Known rows, with every step that occurs:
fara, topin, ferol: [-18  11   5  -7   1   6   1   4  13  -9   3  -4  -2   1   5 -10  -9 -18
 -16   0 -32   7  27 -23   4   3   9  12  -3  11   3]
topin, ferol, robuz: [ -3  -5   4   2  -6  -2  -4  -9  11 -10 -33  -2 -10  -4 -28 -40  16  -5
 -16   0 -16  -2  50 -18  16  15  -1  10  -6   6  -8]
mafif, pamaf: [  2  -3  -4  -2  10  -7  -1 -29   2   8  -2   0  -3  -4   4   2  17   7
  10  -1  -1  19  -3  -6   2  -3  -3  -1   6 -11  -8]
ferol, zare, pamaf, rafota: [  3  -9 -19   7  21  -6  14  19 -23  11 -15   1   1 -13 -10   4  33   5
  -5  12  -2 -21   8   6  17 -37   0   0 -10  -6  -2]
fara, topin: [-16   4   3  -1   6   6  -1   1   6  -2  12  -3   1   2  19   7 -15 -11
  -7   4 -23   6   2  -3  -3  -7   8   4  -1  10   1]
rudo, fara, topin, pode: [-30  11   9   4   8  30  -3  -4   1  -8  24  -9  12   8   3  -3   2 -14
  -8   2 -38   2   9  -5  -2  -6   2  -1   0 -26   4]
fara, topin, ferol, zare, pamaf, rafota: [-17   3 -14   0  22   0  15  22 -10   0 -12  -3  -3 -11  -4  -5  23 -11
 -19  13 -35 -15  36 -17  22 -35   9  13 -13   6   0]
zare, pamaf: [  5  -2  -9   2  16  -3   2 -10  -4   7 -10  -1   2  -5  -3  15  16   0
  -6  -1   1 -26  -3   3  -5 -13   0   1 -10  -4  -4]
lesa, rafota: [ -2   0 -11  -3 -15   5  19  -6  -2  -1   4   2   3   1  -5  -5  -4  14
   2   4  20   5  11  -2 -12  -5   1  -3  -3 -15   1]
zare, ferol: [  9  -3   0   9  -2  -8  -3  -6  -6   5   4  -4   1  -2 -23 -15  -9   4
  -1  14   5  27  -3  -1   2  -3   3  -2  -3   7   8]
pamaf, zare, ferol, topin, pode: [ 10   0  -1  21  -9 -15   7 -34   6  -5 -22  -1  36   0 -50 -50 -33  11
  25   7 -12  28  18   8  19  36   2   4   4   1 -11]
mafif, pamaf, rudo, fara, topin, ferol: [-27  11 -11 -13  27  10   8 -42  -2   9  31   1 -12  -5   6  -8  18 -13
 -13   3 -35  34  31 -45  15  -5   3  -3   5 -26  11]
pode, topin, fara: [-13  -3  19  -9  -9  11  17   1   9 -20  -4  -1  26   1 -15 -29 -28 -11
   5   0 -14  -8  21  12   3  13  -3  15  -2  -2   2]
pode, topin, ferol, zare: [-12  -1   9   1 -15   1   5  42   1 -18 -28  -1   3   2 -36 -45   3  -9
 -15  11 -16  -8  28 -16  15  20   0  11 -10 -12  -1]
pamaf, rudo: [ -2  -1 -11  -4  12  -4  14 -12 -14   4  13   7  -3  -5   3  -6 -10   0
   4   1   8  10  13  -9  16   1   3  -4  -3  -4  11]
ferol, topin, fara: [ -9   1  20  -2 -11   7  19 -16  15  -8 -22  -2  25  -1 -20 -37 -21   1
  14  -5 -13 -13  22  18  10   6  -3  16  -4  29 -22]
pamaf, zare, ferol, robuz: [ 16 -16 -17  18   0 -22 -11 -32   2   4 -21   3   0  -9 -40 -25 -12   8
  -3  18  -8  30  25  -3   8  29   0  -1   5   7   1]
pode, topin: [ -1   0   7  -3  -4   4   5   2   2 -11   0   0  13   6 -12 -22 -11  -6
  -1   3  -6   1   4   0   4  10   2   1  -1 -17   5]
rudo, pamaf: [ -3  -2 -10   0   1  -9  -2  -6   9   4  13  -6  -2  -2   2  -5  11   1
  12   2   8   7  -5  -7 -11  -8  -3   0 -17 -16 -11]
ferol, zare, pamaf, rudo, fara: [-11  -7 -22   5  28   7   9   8 -29  16   2   5 -11 -10 -19  10  34   2
 -22  15   0 -24   3 -10   6 -19  -4 -12 -17 -25   6]
pamaf, rudo, fara, lesa: [-29  -2 -10  -6  21  19   1 -15 -14  10  30   8 -13  -9  -3  -4  -8  -4
 -19   0  17   2  14 -24   5  -9   5 -15  -5 -45  12]
pode, topin, fara, rudo, pamaf: [-30  -4   6  -7  -3   7  25  -3  18 -20   9   2  16 -13 -13 -41 -15  -1
  11   4 -17  -4  13  -1  -9  -2   1  14 -37 -39 -11]
pode, topin, ferol, zare, pamaf, rudo: [ -7  -4 -13  -3  12  -7  19  20 -15  -8 -26   6   3  -9 -36 -36   7  -9
 -18  12  -6 -22  39 -21  26   8   5   6 -23 -19   7]
fara, rudo, pamaf: [-17  -1 -12   2   5  -4   8  -6   8  -1  14   3  -9 -14   2  -9  14   8
   6   4  -3   3  -8 -12 -12 -13   3  -2 -35 -38 -13]
fara, lesa: [-19  -5   4  -2   4   8  -7   4   4   1   2   4  -6  -6   0  -5 -20  -2
 -10  -2  19  -7   8  -8  -3  -3  10   0  -5 -19  -5]
mafif, pamaf, rafota: [  4   0 -12  -6  22  -9  14 -36  -8  13  11   1   0  -7  10  -1  26   7
  18   0  -6  30   9  -5  20 -27  -1  -2  13 -19   1]
rudo, pamaf, zare, ferol: [ 11  -7 -28  10   0 -28  -7 -27   8  12  16  -4   6 -10 -22  -9 -13   8
  18  17   6  40  -6 -12  -9  16  -2  -1  -9 -14  -1]
ferol, topin, fara, rudo: [-23   1  17   1  -6  11  28 -14  13 -15 -21   7  18 -12 -22 -41 -19   9
   9  -3 -23 -16  20  13   8   0   3  15 -22   7 -23]
rafota, lesa: [  0  12   2  -3   1  24 -15 -11  -3  10   6   4   6   2   5   3   5   3
  -7  -2  18  16   0 -10  -9   3  -3   6   0  -7  -1]
zare, pamaf, rudo: [  4  -3 -22  -4  28  -9  16 -23 -16  10   3   7   0 -10   0   9   5  -1
  -2  -1  10 -14  10  -5  10 -11   4  -4 -12  -7   8]
zare, ferol, topin, fara, lesa, rafota: [-21  -7  14   2 -26  13  27 -26  11  -2 -12   0  26  -9 -48 -61 -56  17
   5  11  30  10  41   6  -4  -4  10  13 -16   3 -18]
mafif, pamaf, zare, ferol: [ 17  -8 -22   8  11 -27  -5 -49   1  17   0   1   5 -10 -20  -2  -9  14
  14  13  -3  52  -3 -10   2  22  -2  -2  15  -9   3]
pode, topin, ferol, zare, pamaf, rafota: [ -2  -2 -10  -2  12  -4  20  23 -13  -9 -26   1  10  -9 -33 -34  29  -7
 -15  12 -18 -20  36 -13  28 -18   3   9 -12 -24   3]
pamaf, rudo, fara, topin: [-27   7 -11  -5  22  19   6 -16 -12   8  43   0  -7  -1  14   8  -3 -13
 -16   7 -25  15   8 -19   5 -14   5  -9  -1 -15  17]
topin, pode: [ -7   3   8   6  -3   6   6   1   0 -11  -8  -2  18   6  -9 -16  -6   0
  13  -4  -6  -2  14   5   9   8   0   5  -1 -15  -1]
mafif, pamaf, zare: [  9  -5 -23  -1  13 -20   0 -42   6  10  -4   7   4 -10   3  12   1   9
  16  -1  -8  26  -1  -7   2  24  -6  -1  19 -16  -5]

Rows:
[ -5   5  18  11  -9   5  11 -14   8 -12 -23  -3  29   9 -25 -45  -9   3
  21  -6 -10  -6  18  12  18  12   1   8  -5  -1 -20] -> ferol, topin, pode
[  0 -10 -10  10  11  -5   1  26 -11   8 -27   0  -4  -8 -15   9  23   6
 -13  12   2 -34  -4   7  -1 -13   0   1 -17   1 -11] -> ferol, zare, pamaf
[ 16  -5 -18  10   0 -20  -4 -20  -2   7   2   2   8  -7 -25  -5 -24   7
   4  13  -1  33   0  -3   0  24   1  -2   9   3  10] -> pamaf, zare, ferol
[-34   7   5   1   0  23  -7  34   0  -3   3  -8 -13  -2 -13 -12  21 -15
 -36  13 -43  -4  19 -27   0  -4   1   4  -8  -5  -1] -> rudo, fara, topin, ferol, zare
[ -3 -17 -29  20   5 -26  -1 -36  10   1  -6   5  -8 -22 -38 -35   2  17
   4  21 -11  35  17 -14  -4  14   2  -1 -30 -31 -12] -> fara, rudo, pamaf, zare, ferol, robuz
[ -6  -4 -20   0  17 -11  16  17 -17   4 -25   6 -10 -13 -24 -16  17  -2
 -18   8  -1 -22  34 -21  21  -2   3   6 -22  -1   1] -> topin, ferol, zare, pamaf, rudo
[ -4   0 -22  -2  34   7  10 -29 -21  14  19   4  -5  -8  -6  16  27  -2
 -16   1  -1 -15   3 -13   3 -19  -4 -14 -11 -29  12] -> zare, pamaf, rudo, fara
[-27  -2 -21   4  32  14   7   8 -23  14  15   1 -10  -9   0  16  20  -8
 -29  18 -23 -20   5 -13   3 -26   4  -8 -18 -15   7] -> ferol, zare, pamaf, rudo, fara, topin
[-25  -5 -30  -8  22  22  22 -30 -19  16  27  10  -8 -15 -12   5   2   9
 -24   4  39 -18  23 -24 -10 -27   7 -17 -20 -63   9] -> zare, pamaf, rudo, fara, lesa, rafota
[ 12 -17 -27  17   2 -30 -12 -39  12   8  -7  -4  -2 -12 -37 -31  -1   8
   9  19  -1  37  20 -10  -2  20  -4   0 -12  -9 -12] -> rudo, pamaf, zare, ferol, robuz
[-18  -2 -11   2  -3  -9  25 -33  27  -7  -9   7  22 -22 -20 -36 -22  12
  27  -1 -22  -2  16   4  -3  18  -2  14 -27 -13 -32] -> ferol, topin, fara, rudo, pamaf, zare
[ -5  -3  -8   4   7  -5   3  29  -4   0 -38  -2  -7  -9 -28  -9  28  -2
 -21   8  -8 -33  21 -12   5  -3   1   9 -18   2 -10] -> topin, ferol, zare, pamaf
[-30   8  -5  -2  27  16  11 -44  -9   3  34   0   7   1  13  -6   7  -7
   7   1 -32  32  20 -20  16  -6   2  -6   4 -42   8] -> mafif, pamaf, rudo, fara, topin, pode
[-24   8 -11   2  35  20  14 -26 -15   1  27  -1  14   0   4   6   6 -14
 -10   3 -29 -11  20 -10   8 -18   5  -4 -13 -33  12] -> zare, pamaf, rudo, fara, topin, pode
[-20   0 -17  -2  22  -3  14  19 -12   1 -10   3  -9 -11  -6  -8   3 -13
 -24  12 -22 -16  36 -24  19  -9  12  10 -23  10   3] -> fara, topin, ferol, zare, pamaf, rudo
[-23  11 -18 -10  33  13   9 -25  -8   5  23  -1  -8  -7   0   5  16 -21
 -31   1 -33  -8  29 -35   8 -17   5  -2 -12 -16  14] -> zare, pamaf, rudo, fara, topin, ferol
[-29  -5 -26 -12  16  17  20 -48 -13  19  34  10 -10 -13  -4  -7   3  15
  -6   3  38  25  24 -32  -4 -15   3 -17  -2 -73   5] -> mafif, pamaf, rudo, fara, lesa, rafota
[ 10  -2   9  15  -8  -9   1 -22   2   3 -13  -6  13   3 -39 -43 -13   8
   8  12   0  21   1   4  11   2   2   0  -7  18 -12] -> zare, ferol, topin
[-10  -2   2   4 -11  -2   1  39  -1  -6 -28  -2 -10  -4 -25 -24  13  -2
 -15   8 -10  -9  24 -15  11  10  -1  10  -8   6  -5] -> topin, ferol, zare
[-20  -4 -20  -3   4  -9  20 -19  20  -5   7   9  11 -25  -3  -8 -19   9
  17   0 -17   3  12  -4 -11  14  -4  13 -22 -25 -14] -> topin, fara, rudo, pamaf, zare
[-26  -1  -3 -11   7   5  38 -12   7 -16  21   5  21 -16  -9 -44  -4   0
  20   5 -22   7  25  -1  12 -26   2  14 -30 -47  -3] -> pode, topin, fara, rudo, pamaf, rafota
[-31  -2 -20 -10   5  25  19 -19 -15   9  36  10 -11 -11  -9  -9 -12   9
 -18   5  37   6  27 -26  -5 -13   6 -17  -8 -60  12] -> pamaf, rudo, fara, lesa, rafota
[-25   9   2   0  10  24  -7  -5   2   3  30  -6  -4   3  12  14   7 -14
 -19   6 -32   4  -5 -12 -10 -13   2  -7   0 -11   5] -> rudo, fara, topin
[  0  -2 -17  -1  17  -7  17  21 -16   2 -25   0  -3 -13 -22 -14  38   0
 -14   9 -12 -22  31 -12  25 -29   1  10 -11  -4   0] -> topin, ferol, zare, pamaf, rafota
[-36   6  -9  -3  12  17   8  23 -14   0  15  -1 -17  -4 -10 -16   9 -15
 -30  15 -34   7  33 -35  17  -3   5  -1 -10 -10  11] -> pamaf, rudo, fara, topin, ferol, zare
[-26   4   5   1  -6   4  -1  42   4  -8 -15  -4  -9  -3  -6 -17  -3 -13
 -20  12 -32  -3  26 -19   8   3   8  14 -10  15  -4] -> fara, topin, ferol, zare
[-23   4 -14  -8  32  11   6 -45 -10  16  41   0  -9  -4  20  11  13  -7
  -4   5 -27  34   6 -25   6 -15   2 -11   5 -27   9] -> mafif, pamaf, rudo, fara, topin
[  3  -6  -7   9 -10 -20  12 -44  23   3  -6  -7  31 -10 -41 -47 -35   8
  32  11  -6  27  17   7  -1  20  -6  14 -12  16 -23] -> rudo, pamaf, zare, ferol, topin, fara
[-15   0 -20   0  23   6  11   9 -23   9  -9   2 -14 -12 -31 -10  40  -4
 -29  11 -11 -23  28 -29  13  -9  -4  -5 -18 -23   6] -> topin, ferol, zare, pamaf, rudo, fara
[  8  -7  -1   7   1 -20  14 -66  16   9 -22  -1  31 -11 -39 -39 -31  15
  29   7 -16  39  20   7  13  27  -5  13  12  20 -20] -> mafif, pamaf, zare, ferol, topin, fara
[-18  -4   8   9  -7  -4  23 -28  17  -4  -3  -3  17 -15 -41 -61 -17  15
  19  14 -12  16  13   3  -2 -10   3  13 -42  -3 -28] -> zare, ferol, topin, fara, rudo, pamaf
[-28   5  -4   3  17  18  -4  23  -3   3  -7  -9 -10  -7 -16   5  35 -15
 -41  14 -40 -28  17 -24  -5 -17   0   3 -17  -8  -4] -> rudo, fara, topin, ferol, zare, pamaf
